Every row comes from one small tree of marks. The marks that hang from a mark follow it in brackets, in the order of their numbers. Every link used is in the known rows. Which tree was each row made from?
Known rows:
J263(J715(J305(J288(J225)) J633)): [-0.70  0.41 -2.16 -2.12 -1.26 -2.96  0.11  0.67 -2.17  0.58 -0.12  3.91
 -2.72 -0.95  0.16  0.96  2.73 -1.82  1.91 -3.04  1.95  4.42 -1.94]
J225(J288): [ 2.14 -1.34 -4.41 -2.05 -1.62 -0.02 -1.67  0.05 -4.08 -1.08 -0.27  0.32
 -2.81  1.06  0.12 -1.97 -1.20 -1.75 -0.30 -0.28 -0.54  0.82 -0.48]
J288(J263 J305(J715)): [ 0.61 -1.07 -1.30 -2.83  1.09 -0.88  2.74 -0.61 -1.69 -2.44 -4.55 -0.76
 -0.70 -0.95  0.25  2.52  1.00 -0.57  2.47 -0.42 -1.05 -1.55 -1.65]
J225(J288(J263(J715) J305 J633)): [-0.52 -1.53 -0.75  0.70  2.81 -0.53 -1.32 -4.62 -2.87 -2.90 -2.61  0.70
  2.41 -1.07  0.03  0.17  0.14 -1.45 -0.63 -2.16  0.02  0.18 -2.69]
J466(J288(J305) J715): [ 2.11 -1.03 -2.96 -4.89 -0.36 -0.61  1.04  1.92  2.02 -4.30 -5.25 -0.35
 -1.59  1.30 -0.26 -1.27  1.65 -1.92 -0.77  0.10  0.52 -3.41 -2.40]
J466(J288(J305) J715(J633)): [ 2.35 -0.09 -2.35 -4.83 -0.75 -1.08  2.09  3.17  3.01 -3.86 -4.11 -0.17
  0.82  1.54  0.91 -1.67  2.41 -0.57 -1.67 -0.09  0.14 -2.59 -2.37]
J225(J288(J263 J305(J715) J633)): [ 1.31 -0.89 -0.64 -0.57  1.91  0.55  0.18 -2.32 -3.25 -1.32 -3.07 -1.80
  2.51 -0.76  0.16  0.56  0.56 -0.65 -0.36 -0.99 -0.75 -0.78 -1.95]
J633(J288(J225)): [ 1.67 -0.03 -3.15 -1.54 -0.95 -0.53  0.03  1.76 -0.78 -0.23 -0.74  3.29
 -3.82 -0.65 -0.01 -1.03  0.21 -0.87  0.28 -1.60 -0.76  1.53  1.42]
J225(J288(J263 J305 J633(J715))): [ 0.28 -0.92 -0.23  1.12  1.83  1.16 -2.14 -3.50 -0.37 -2.93 -2.01  0.24
  2.47  0.23 -0.33  0.07 -1.31  1.26 -2.72 -1.00  0.61 -1.80 -1.18]
J715(J263): [ 0.89 -1.44 -0.96 -3.77 -2.49  0.08 -0.64 -0.27 -3.07 -2.27 -0.16 -0.31
 -2.96  1.68 -0.02  0.19 -0.96 -1.85  0.89 -0.24  0.73  0.33  0.15]
J466(J288(J225 J305)): [ 2.64 -0.91 -4.11 -2.45  0.85 -0.73  0.26  0.86  0.59 -1.74 -5.25  2.28
 -4.11  0.01 -0.22 -0.41  1.89 -1.51  2.00  1.73 -0.10  0.32 -1.66]
J288(J225 J633(J715(J305))): [ 0.98 -0.41  0.45  0.12 -0.98 -0.20 -2.61 -0.01 -0.60 -0.50 -0.12  2.11
 -1.72  0.25 -0.18 -0.90  1.02  1.27 -0.40 -1.89  1.91  1.23 -0.31]
J715(J225 J305(J288)): [-0.44  0.50 -2.12 -3.82 -1.93 -0.12  0.64  1.48 -3.05 -2.14  0.22  1.27
 -4.60 -0.71 -0.60  0.21  0.48 -1.37  3.29  0.72  1.16  2.59 -1.97]
J715(J225 J263): [ 1.00 -0.51  0.20 -3.65 -1.74  0.53 -0.74  0.88 -3.56 -2.70 -0.27  0.41
 -2.65  1.08  0.53 -1.13 -0.81 -0.46  2.60  0.89 -0.76  1.78  0.17]
J633(J288(J263) J715): [-1.28 -0.47  0.65 -0.58 -0.14  0.63 -0.16 -0.27  2.17 -3.43 -0.57  2.65
 -0.48  0.76 -1.37  1.05 -1.48  0.32 -2.41 -3.41  0.10 -1.47  2.02]
J225(J288(J263 J633(J715))): [-0.20 -1.25  0.98  1.14  0.12  1.82 -3.45 -1.59 -2.08 -1.82  0.49  0.10
  2.52  1.30 -0.19 -1.05 -0.94  1.14 -3.03 -2.35  0.78 -0.83  0.44]
J633(J715(J225 J263 J305)): [ 0.28 -0.29  2.34 -3.03 -1.03  0.34 -2.09 -1.07  0.26 -3.57 -0.50  1.45
 -3.39  2.00 -1.40  0.19 -1.76  0.11  0.71  0.04  1.04  1.17  0.06]
J288(J633(J715(J263))): [-0.52 -0.88  2.13 -1.62 -2.53  1.39 -2.23 -0.96 -2.69 -2.36  0.54  0.70
  0.60  1.89 -0.32 -0.40 -0.49 -0.22 -1.97 -2.81  1.73 -0.14  0.74]
J225(J288(J263(J715(J305)) J633)): [-0.69 -1.79  1.45  0.50  1.87 -0.36 -2.91 -4.19 -2.22 -2.32  0.04  0.02
  1.34  0.34 -1.10 -0.01  0.09 -1.97 -1.04 -2.56  1.25  1.33 -2.17]
J263(J715(J225 J305(J288))): [-2.01  0.40 -1.28 -3.38 -1.05 -1.77  0.29 -0.04 -4.24 -2.40 -0.84  3.32
 -3.83 -1.35 -0.85  0.70  1.36 -3.12  3.67 -2.26  0.87  3.82 -2.54]
J633(J288(J263) J715(J225 J305)): [-0.94  0.58  2.83 -1.01  1.43  0.58 -0.33 -0.65  3.82 -4.46 -0.46  2.64
 -1.50  0.40 -2.09  0.73 -1.67  1.26 -0.75 -1.35 -0.09  0.03  1.00]
J715(J225): [ 1.11 -0.27 -2.05 -2.87 -1.75 -0.18  0.28  2.65 -4.13 -2.67 -0.52  1.36
 -2.89 -0.33  1.37 -2.38  0.39  0.34  3.36  0.66 -1.81  1.78 -0.47]
J633(J288): [ 0.49 -0.32 -2.76 -2.68 -1.88 -0.12  1.11  1.14 -1.15 -2.52 -0.10  2.02
 -2.72 -0.11 -0.40 -0.66 -0.61 -2.17 -0.85 -2.15 -0.63  0.41  0.87]
J288(J225 J263 J305): [ 1.81 -1.37 -2.44 -0.57  2.12 -0.76  0.35 -0.78 -0.07 -1.43 -3.54  0.80
 -2.47 -1.31  0.74  1.39  0.27  1.81  2.97  1.76 -0.05 -0.58 -0.91]
J288(J225 J263 J633): [ 0.78 -1.09  0.41  0.76  0.19  0.97 -1.45  1.11 -2.95 -0.23  0.05  0.10
  0.45 -0.77  1.38 -0.77  1.60  2.34  1.66 -0.23  0.43  0.57  0.30]
J715(J225(J288) J263 J633): [ 2.34  0.39 -0.27 -2.80 -1.24  0.57 -1.70  0.56 -2.77 -1.27  1.37  0.34
  0.08  2.07  1.06 -2.82 -1.46  0.16 -0.17  0.86 -1.38  3.01  0.02]

Write each row's tree:
[ 1.11  0.76 -0.60 -2.79 -0.11 -0.11  2.30  1.19 -5.04 -2.13 -3.20  0.13
  0.81 -2.27  1.50 -1.24  2.40 -0.09  3.11 -0.58 -2.29  1.45 -2.09]	J288(J305(J715(J225)) J633)
[ 0.81  0.79 -2.89 -1.13  1.26 -3.26  2.01 -0.66  0.85 -1.37 -2.80  5.39
 -0.80 -1.95  0.72 -0.01  1.40 -1.20 -0.19 -3.48 -1.39  2.82 -0.77]	J263(J715(J633(J288(J225 J305))))
[ 1.31  0.50  0.55 -0.43  1.33 -0.56  0.46  0.44  4.27 -0.94  0.76  1.54
 -1.03 -0.07 -0.37  0.98  0.22  1.56 -0.70 -0.46  0.55  1.27  0.69]	J715(J305 J633(J288(J225 J263)))
[-0.97  0.08  0.04 -1.00 -0.56  0.93  0.22  2.02 -5.52  2.06 -1.06  0.22
  0.96 -1.78  0.61  1.39  3.75 -0.02  2.26 -2.65  1.01  1.53 -0.20]	J305(J288(J225 J263 J633) J715)
[-1.22  0.57  1.83 -0.69  0.67  0.97 -0.14  0.90  1.46 -4.01 -0.52  3.20
 -0.25  0.03 -0.87 -0.28 -1.23  1.61 -0.73 -2.26 -1.32 -0.10  2.04]	J633(J288(J263) J715(J225))
[ 1.92 -0.86 -3.63 -0.88 -0.05  0.23 -0.85 -2.07 -3.47 -1.90 -1.61 -0.51
  0.09 -0.56  0.53 -1.74 -0.69 -1.19 -1.01  0.26 -0.05  0.21 -2.29]	J225(J288(J305 J633))
[-1.65 -0.05 -1.08 -1.06 -0.95 -1.54 -1.41 -0.91 -4.63  0.49 -0.33  3.16
 -2.15 -1.68 -0.62  0.74  2.95 -2.57  1.90 -3.67  2.86  3.82 -2.08]	J263(J715(J305(J288(J225 J633))))
[ 1.68 -0.31 -0.54 -2.10  0.72  0.38 -2.25 -3.08 -0.73 -3.27 -2.88  1.89
 -1.79  1.41 -0.81 -0.75 -3.23 -0.13 -0.76  0.70 -0.62  0.61 -0.59]	J633(J715(J225(J288(J305)) J263))
[ 0.18 -1.11  1.35 -3.19 -1.74 -0.19 -1.92 -2.19  0.84 -3.25 -0.38  0.72
 -3.49  2.73 -2.03  1.54 -2.00 -1.39 -1.09 -1.32  2.62 -0.21  0.01]	J633(J715(J263 J305))
[-0.49  0.16  3.16 -1.68 -1.95  1.68 -2.27  0.20 -3.15 -2.87  0.60  1.39
  0.85  1.17  0.35 -1.81 -0.24  1.15 -0.21 -1.71  0.19  1.37  0.90]	J288(J633(J715(J225 J263)))
[-1.35 -0.89 -1.04 -2.70 -0.69  0.24  0.47 -0.46 -0.94 -2.19  0.21 -0.49
 -3.10  0.04 -1.43  3.18  0.10 -1.29  1.70  0.01  2.98 -0.14 -1.76]	J715(J305(J288(J263)))
[ 1.31  0.22  0.77 -3.52 -1.42  1.53 -0.67  4.76 -1.52 -3.56 -1.75 -0.35
  1.62  1.25  1.07 -4.84  3.14 -0.24 -0.20 -0.66 -0.43 -0.63 -0.98]	J466(J288(J633) J715(J225))
[ 2.15  0.62  0.78 -2.48 -0.60 -0.80 -0.26 -0.43  3.25 -0.60  1.02  1.94
 -2.44  1.33 -0.92  0.55 -0.86 -0.70 -1.61 -0.70  1.15  2.55  1.02]	J715(J263 J305 J633(J288(J225)))
[-0.34 -0.34 -0.37 -2.69 -0.07 -2.25 -0.22 -0.51 -2.86 -3.49 -1.39  2.71
 -3.55 -0.55 -0.26 -0.77  1.00 -1.88  3.47 -1.46 -0.69  3.18 -2.03]	J263(J715(J225 J305))
[ 1.04 -0.68  0.87 -3.43 -0.64  0.39  0.69  4.32  2.97 -3.47 -1.60 -1.27
  2.47  2.73  0.97 -1.48  2.47  0.75 -1.82 -0.74  0.76 -2.85 -0.64]	J466(J288(J263) J715(J633))
[-2.03  0.87  1.65 -2.15 -0.76  1.61  1.53  2.72 -6.25 -0.78 -0.29 -0.29
  2.05 -1.85  0.66  0.49  3.01  0.10  3.05 -2.04 -0.27  1.91 -0.74]	J305(J288(J263 J633) J715(J225))
[-0.27  0.98 -0.36 -1.95 -1.24  0.32  0.07  1.83 -0.18 -3.42 -0.44  4.40
 -1.84 -0.02 -0.57 -1.71 -0.91  0.20 -0.80 -2.78 -1.73  1.09  1.71]	J633(J288 J715(J225))
[-1.35  0.50  1.54 -3.97 -1.98  0.62 -1.61 -0.74 -0.94 -2.64  0.07  2.01
 -3.60  1.42 -2.08  1.53 -1.30 -1.08  0.87 -0.81  2.59  1.73 -0.36]	J633(J715(J225 J263 J305(J288)))
[-1.94  0.04  1.23 -1.01  1.54 -0.66  0.53 -0.37 -1.07 -3.93 -1.09  3.69
 -0.24 -1.26 -0.48 -0.13  0.39 -1.11  1.48 -3.30 -2.11  2.00  0.56]	J633(J288(J263(J715(J225))))
[-0.07 -1.12 -0.28 -0.61  0.95  0.54  0.93 -1.57 -1.45 -3.53 -1.80 -1.25
  1.42 -1.34  0.92  0.93  0.49  1.03  0.87  0.54  0.46 -1.51 -1.94]	J288(J263 J305 J633)
[ 2.49  0.50 -2.54 -1.94 -1.30 -0.04 -0.60  2.44 -3.48 -1.21  1.12  1.10
 -0.16  0.69  1.98 -3.80 -0.19  1.01  0.55  0.65 -2.32  3.09 -0.65]	J715(J225(J288) J633)
[-1.03 -1.28  0.91  1.18  1.16 -0.81 -1.80 -0.51 -3.96 -0.54 -1.01  2.21
  1.06 -1.24  1.06 -0.38  2.75  0.49  1.97 -3.20  0.16  2.00 -0.30]	J288(J225 J263(J715) J633)
[ 0.33 -0.14  0.31 -0.77  0.61 -0.77 -2.78 -2.23 -4.41 -2.18  0.03  1.75
 -0.09 -0.45 -0.19 -2.90  0.58 -2.12  0.72 -2.00 -0.48  4.03 -2.38]	J263(J715(J225(J288(J633)) J305))
[ 1.64  0.10 -0.30 -0.88  0.62  0.70 -0.77  1.50 -1.69 -2.01  1.01  0.20
  1.47  0.53  1.76 -2.46 -0.52  2.46  0.57  1.22 -2.00  1.86 -0.26]	J715(J225(J288(J263)) J633)
[-0.77 -0.38  0.31 -0.18  0.17  0.81 -1.28 -0.11 -1.75  0.27  0.77 -0.03
 -1.16 -1.04 -0.56  1.74  1.87  0.55  1.61 -0.16  3.24  1.24 -1.33]	J715(J305(J288(J225 J263 J633)))
[ 1.04  0.66 -1.15 -2.92 -1.57 -1.07  1.90  0.84  2.31 -2.64  1.49  1.37
 -1.61  0.53 -0.57 -0.10 -0.30 -1.25 -1.86 -1.48  0.30  1.31 -0.26]	J715(J305 J633(J288))
[-0.12 -0.75  1.59 -2.44 -0.31  1.23 -1.20 -2.08  1.11 -4.35 -3.58  1.15
  0.64  2.19 -1.51  0.51  0.42 -2.05 -2.55 -1.16  1.90 -1.19 -1.18]	J466(J288(J305 J633(J715(J263))))
[ 0.89  2.16 -0.32 -3.58 -1.57 -0.55  3.47  4.10 -1.86 -1.40 -0.26  2.36
  0.61 -0.79  1.24 -1.78  1.64 -0.38  0.69 -2.85 -3.49  3.03  0.73]	J305(J715(J225 J633(J288)))
[ 2.35  0.82  0.84 -4.87 -1.04 -0.34  0.58  4.77  3.22 -3.81 -1.37 -0.14
 -0.08  2.36  0.55 -3.21  2.34  0.22 -0.13  0.71  0.01 -0.13 -1.88]	J466(J288 J715(J225 J305 J633))
[-0.21 -0.79  1.56  1.66  0.16  0.97 -2.47  0.60 -1.31 -0.68 -0.47  1.86
  1.11  0.01  0.70 -0.39  1.14  3.28 -0.14 -2.07  1.03 -0.14  1.22]	J288(J225 J263 J633(J715))
[-3.72  0.28  1.54 -0.77 -0.02  0.38 -0.14  0.28 -6.12 -2.33  0.18  2.08
  2.07 -2.08  0.59  0.22  2.67 -0.71  2.87 -3.38  0.40  2.82 -1.44]	J305(J288(J263(J715(J225)) J633))
[-0.07  0.50  1.89 -0.98 -1.22  0.50 -1.50  0.61 -1.51 -3.21  0.49  1.63
 -0.47  0.18 -0.03 -1.84  0.41  1.48  0.29 -1.04  0.41  1.50 -0.78]	J288(J633(J715(J225 J305)))
[-3.19 -0.05 -0.08 -2.02 -0.01 -0.72  0.30  0.47 -4.93 -2.59 -1.02  2.99
 -0.96 -1.58  0.18  1.10  1.66 -1.32  3.95 -2.45  0.04  2.41 -1.24]	J305(J288(J263(J715(J225))))
[-0.15  0.19 -2.80 -1.17 -2.60  0.40 -0.79  2.31 -5.86  1.44  0.58  1.76
 -1.65 -1.32  0.90 -0.73  2.53 -0.39  1.73 -1.57  1.81  2.42 -0.49]	J305(J288(J225 J633))
[ 0.33 -1.02 -1.67 -0.42  2.44 -2.09  0.29 -3.20 -0.53 -2.86 -2.40  1.46
  1.90 -0.33  0.72  0.60 -0.07 -0.71 -0.66 -1.66 -0.83  0.73 -2.52]	J225(J288(J263(J715(J633)) J305))
[-0.60 -0.72 -0.98 -4.74 -2.77  0.14 -0.36 -1.38 -1.96 -1.82  0.52 -0.27
 -4.52  1.40 -1.99  2.69 -0.95 -3.49  0.82 -0.20  3.69  1.08 -1.43]	J715(J263 J305(J288))
[ 0.38 -0.23 -2.49 -4.95 -2.86 -0.67  0.24  1.91 -0.81 -1.77 -0.48 -0.85
 -3.16  0.72 -0.81  0.31  0.64 -2.04 -0.07 -1.57  3.22 -1.50 -1.90]	J466(J715(J305(J288)))
[-0.01 -0.77  2.55  1.29  0.99  0.60 -2.81 -0.94  0.89 -1.16 -0.18  1.18
 -0.10  0.26 -0.50  0.64  0.75  2.77 -0.30 -1.28  2.20 -0.10  0.08]	J288(J225 J263 J633(J715(J305)))
[ 0.32 -0.72  0.59  1.29  2.04  0.41 -1.30 -1.36  0.36 -1.69 -2.95  1.74
  1.18 -1.24  0.69  0.71  0.66  3.33  0.14 -0.73  0.85 -1.08 -0.28]	J288(J225 J263 J305 J633(J715))
